Each row was made from one path, in order. Every step used is in the known rows, and no mark comes twice. Write each row's path.
Known rows
A -> V -> C -> H: [ 0.78  5.51 -3.98  4.85 -0.84 -1.68  1.26  0.38 -2.61  1.94  3.49 -0.50
  0.73 -4.13 -1.26 -1.42 -2.24 -0.91  3.65 -0.90]
H -> A: [ 2.22  4.20 -2.55  2.15 -1.14 -0.58  0.84  0.04 -2.24  2.75  2.45 -3.57
  0.71 -3.15 -0.21 -0.36 -0.95 -0.07  2.09 -0.56]
V -> C -> H -> A -> P -> F: [ 1.22  2.39 -1.96  3.28 -3.28  0.12  0.37 -1.92 -3.49 -0.10  1.87 -1.63
  1.42 -5.62  3.42 -2.93 -1.57  0.25  0.11 -0.62]
B -> C -> H -> U -> V -> A -> P: [ 1.29  2.94  2.08  0.70  0.38  1.63 -1.42  1.09 -2.49  4.24 -2.60  0.93
 -4.26 -1.81  4.78 -0.27 -0.32  0.13 -0.35  0.47]
U -> V -> A -> P -> F: [ 3.29  2.68  1.24  0.05 -1.79  2.42 -1.44 -1.87 -3.59  5.00 -0.65 -3.19
 -3.29 -2.87  1.32 -0.79 -0.93  3.79 -1.94 -0.18]
C -> H -> U: [-0.30  2.73 -1.60  4.53 -0.26 -0.31  1.65  1.93 -1.52  1.96  3.05 -1.70
 -0.64 -2.82  0.84 -1.42 -0.37 -0.58  1.23  0.67]
U -> V -> A -> P -> F -> H -> C -> B: [ 1.94  4.03  2.77  0.98 -0.53  2.20 -1.72 -2.60 -1.97  3.94 -1.09 -3.67
 -4.78 -2.27  1.82 -0.98 -0.60  2.81 -1.58 -0.24]
V -> C -> B: [ 3.96  2.36 -3.80  3.37  0.23  1.06 -0.44 -0.10 -0.13  1.45  3.00 -4.03
  0.82 -1.65  0.62 -2.57  0.85 -0.79  4.02 -0.28]
U -> V -> A -> P: [ 3.35  3.74  0.97 -0.10  0.03  1.50 -1.13 -1.66 -2.83  6.62 -0.80 -1.23
 -3.28 -2.17  1.47  0.49 -1.02  2.09 -0.02  0.10]
H -> U -> V -> A -> P -> F: [ 1.90  1.90  1.68  1.31 -1.15  3.32 -1.53 -1.83 -3.54  4.22 -0.38 -3.76
 -2.84 -2.65  2.46  0.05  0.98  2.71 -3.08  0.16]
B -> C -> H -> A -> P -> F: [ 1.77  2.23 -0.87  0.64 -3.09  0.38 -0.15  0.45 -3.77  0.54  0.16 -1.85
 -0.83 -4.85  4.29 -2.69 -2.11  1.74 -0.24 -0.71]
V -> A -> P -> F: [ 3.11  0.47 -0.66  0.03 -2.34  2.89 -0.20 -2.47 -3.45  4.13  0.33 -3.28
 -1.14 -3.18  2.17 -2.60 -0.65  3.43 -2.02 -0.70]
B -> C -> H: [ 2.24  2.91 -1.26  1.96 -0.76 -0.70  0.78  2.91 -1.31  1.33  1.42 -0.77
 -2.28 -2.32  1.18 -2.91 -2.74  0.26  2.98 -0.11]
B -> C: [ 3.99  2.23 -1.53  1.26 -0.02  0.60  0.17  1.71 -1.05  1.67  1.72 -3.48
 -2.42 -1.59  0.33 -1.74 -1.48  0.88  2.63 -0.76]
U -> H: [ 3.41  3.01 -1.14  2.40 -1.10 -0.80 -0.41  0.84 -1.35  3.18  1.57 -3.01
 -0.09 -1.91  0.12 -0.82 -0.58  2.49  2.05  0.47]
P -> F -> H -> C -> V -> A: [ 0.98  5.55  1.66  2.83 -2.38  1.07 -0.26 -0.40 -1.79  3.58  0.45 -3.04
 -2.79 -1.59 -0.49 -0.01 -2.08  2.57 -1.49 -0.84]
F -> H: [ 1.48  3.42 -0.87  4.54 -0.01 -0.17  1.79  0.24 -1.31  3.74  2.02 -3.32
 -1.89 -3.54 -2.10 -2.38 -0.82  0.94  1.70 -0.86]
C -> V: [ 2.82  5.51 -1.80  3.20 -1.01  0.22  0.44  1.88 -1.41  4.77  2.80 -2.82
 -0.22 -1.76 -0.51  1.54 -1.20  1.64  2.16  0.31]
F -> H -> C -> V -> A: [ 0.88  6.76  1.11  2.76 -0.50  0.05  0.27 -0.22 -0.82  5.34  0.24 -1.08
 -2.68 -1.01 -0.33  1.38 -2.13  0.61  0.36 -0.64]
H -> U -> V: [ 1.55  4.28  0.27  3.81  0.69  0.48 -0.19  1.17 -1.79  3.29  2.76 -4.18
 -2.44 -1.87 -0.66  1.32  0.50  0.31  1.09  0.50]
C -> H -> U -> V: [-0.19  5.16  0.25  4.54  0.16 -0.80  0.56  2.40 -1.92  3.01  2.07 -1.53
 -2.57 -2.57  0.16  0.20 -0.70 -0.12  1.26  1.13]

Write each row's path
[ 0.99  6.35 -3.13  1.78 -1.58 -2.39  0.73  2.38 -3.58  2.25  0.74 -0.53
 -0.12 -4.36  0.48 -0.35 -2.45 -0.68  3.40 -1.31]
B -> C -> H -> A -> V
[ 3.17  4.56 -4.96  3.58  0.36  0.18 -0.23 -0.40 -1.57  2.50  3.45 -3.82
  1.65 -2.90 -0.94 -0.79  0.78 -0.70  4.31 -1.08]
A -> V -> C -> B
[ 0.71  2.19  1.33  3.05 -1.03  0.65  1.22 -2.96 -2.24  1.31  2.97 -4.55
 -3.44 -4.09  0.43 -1.79 -2.48  2.59 -1.52 -1.19]
A -> P -> F -> H -> C
[ 1.13  6.81 -1.19  4.18 -1.12 -1.93 -0.33  0.79 -2.35  1.35  1.37 -0.31
 -0.55 -3.70  0.48 -0.45 -1.90 -1.66  3.17  0.08]
U -> V -> C -> H -> A
[ 0.19  3.77  1.34  1.87 -0.01  1.01 -0.43 -0.28 -2.95  5.44 -0.98  0.78
 -2.95 -2.55  3.45  0.30 -0.01  0.36 -0.91  0.89]
C -> H -> U -> V -> A -> P
[ 1.36  2.01  2.38  0.72 -1.50  2.50 -1.87  0.66 -3.51  2.53 -2.28 -0.82
 -4.22 -2.52  4.62 -1.54 -0.28  2.12 -2.30  0.32]
B -> C -> H -> U -> V -> A -> P -> F
[ 0.66  5.39 -2.72  5.86 -2.77 -0.46  0.67 -1.86 -3.72  1.11  1.83 -4.72
  1.57 -6.44 -2.37 -1.91 -0.25  0.07  0.81 -2.78]
P -> F -> H -> A -> V -> C
[ 2.84  4.38 -1.43  2.05 -1.83 -1.63 -0.58  0.59 -2.10  2.77  0.78 -2.94
  1.56 -2.75  0.90  0.00 -0.14  1.49  1.88  0.24]
U -> H -> A
[ 1.95  1.02  0.59  2.01 -2.14  2.68  0.51 -2.67 -3.02  4.75 -0.96 -3.04
 -2.05 -4.39  1.05 -3.77 -0.19  3.26 -2.53 -1.26]
V -> A -> P -> F -> H
[ 1.22  4.06  3.72  1.44 -0.95  1.46 -0.79 -3.05 -2.73  3.76 -0.56 -2.89
 -5.73 -3.08  0.48 -0.50 -2.32  2.94 -2.55 -0.96]
U -> V -> A -> P -> F -> H -> C
[ 0.91  4.40  0.97  3.42  0.36 -0.23 -0.39  3.68 -1.77  1.62  0.66 -1.32
 -3.87 -1.83  1.43 -0.26 -0.91 -0.38  1.82  0.59]
B -> C -> H -> U -> V
[ 1.62  2.39 -0.54  4.66 -1.94  0.72  1.40  0.00 -2.06  2.17  2.04 -5.30
 -1.65 -4.21 -2.22 -3.70 -0.83  2.75 -0.34 -1.06]
P -> F -> H
[-0.79  4.65 -3.44  6.23 -0.08 -0.96  1.23  0.52 -2.65  1.18  3.57 -1.18
  1.13 -3.81 -0.04 -0.53 -0.19 -2.21  2.48 -0.74]
A -> V -> C -> H -> U
[-0.12  7.17 -3.69  3.05 -1.82 -2.72  1.56  1.03 -3.91  3.64  2.40 -0.74
  1.53 -5.20 -0.82  0.04 -2.18 -0.48  2.70 -0.66]
C -> H -> A -> V
[ 2.38  4.57 -4.03  4.10 -0.23 -0.55  0.62 -0.93 -2.42  2.27  3.94 -2.97
  0.76 -3.49 -2.15 -0.21 -1.03 -0.46  3.37 -1.48]
A -> V -> C
[ 0.86  3.69 -0.90  4.18 -2.83  0.11  1.13 -0.37 -2.74  1.85  1.26 -5.27
 -0.03 -5.14 -1.25 -2.90 -0.61  1.75 -0.54 -1.41]
P -> F -> H -> A
[ 0.43  2.96  1.72  3.94 -2.03  3.56 -0.28 -1.19 -2.74  6.05 -1.31 -2.90
 -0.91 -3.54  2.85 -0.12  1.86  2.78 -3.82 -0.37]
C -> V -> A -> P -> F -> H -> U
[ 1.09  1.97  1.77  1.39 -1.34  1.73  0.45 -3.69 -2.53  2.86  0.39 -2.98
 -3.62 -3.26  1.23 -2.23 -2.17  2.58 -2.63 -1.50]
V -> A -> P -> F -> H -> C
[ 3.95  4.85 -1.08  1.97 -0.76  0.71 -0.46  3.02 -1.05  3.53  1.29 -2.59
 -1.78 -1.08  0.88  1.08 -1.34  1.60  2.70 -0.20]
B -> C -> V
[ 0.72  2.37  2.05  6.28 -0.44  2.37 -0.52 -2.37 -2.35  1.50  1.02 -4.49
 -2.66 -4.68  1.07 -1.34  1.40  0.96 -1.81 -0.73]
A -> P -> F -> H -> U -> V -> C
[ 0.19  2.79  2.66  5.13 -0.53  2.07  0.00 -1.10 -2.91  3.38  0.90 -5.01
 -3.47 -4.71  0.58 -0.50  1.03  2.70 -2.73 -0.34]
A -> P -> F -> H -> U -> V
[ 0.48  3.48  2.33  4.24 -1.24  2.23 -0.66 -0.11 -2.53  3.88 -1.11 -4.44
 -3.27 -2.90 -1.05 -1.71  1.26  2.00 -2.61 -0.44]
P -> F -> H -> U -> V -> A
[ 1.36  4.15  1.39  1.58  0.10  0.83 -1.31  2.83 -1.85  3.12 -1.94  0.16
 -4.03 -0.74  2.33 -0.89 -0.49 -0.47  0.78  0.45]
B -> C -> H -> U -> V -> A
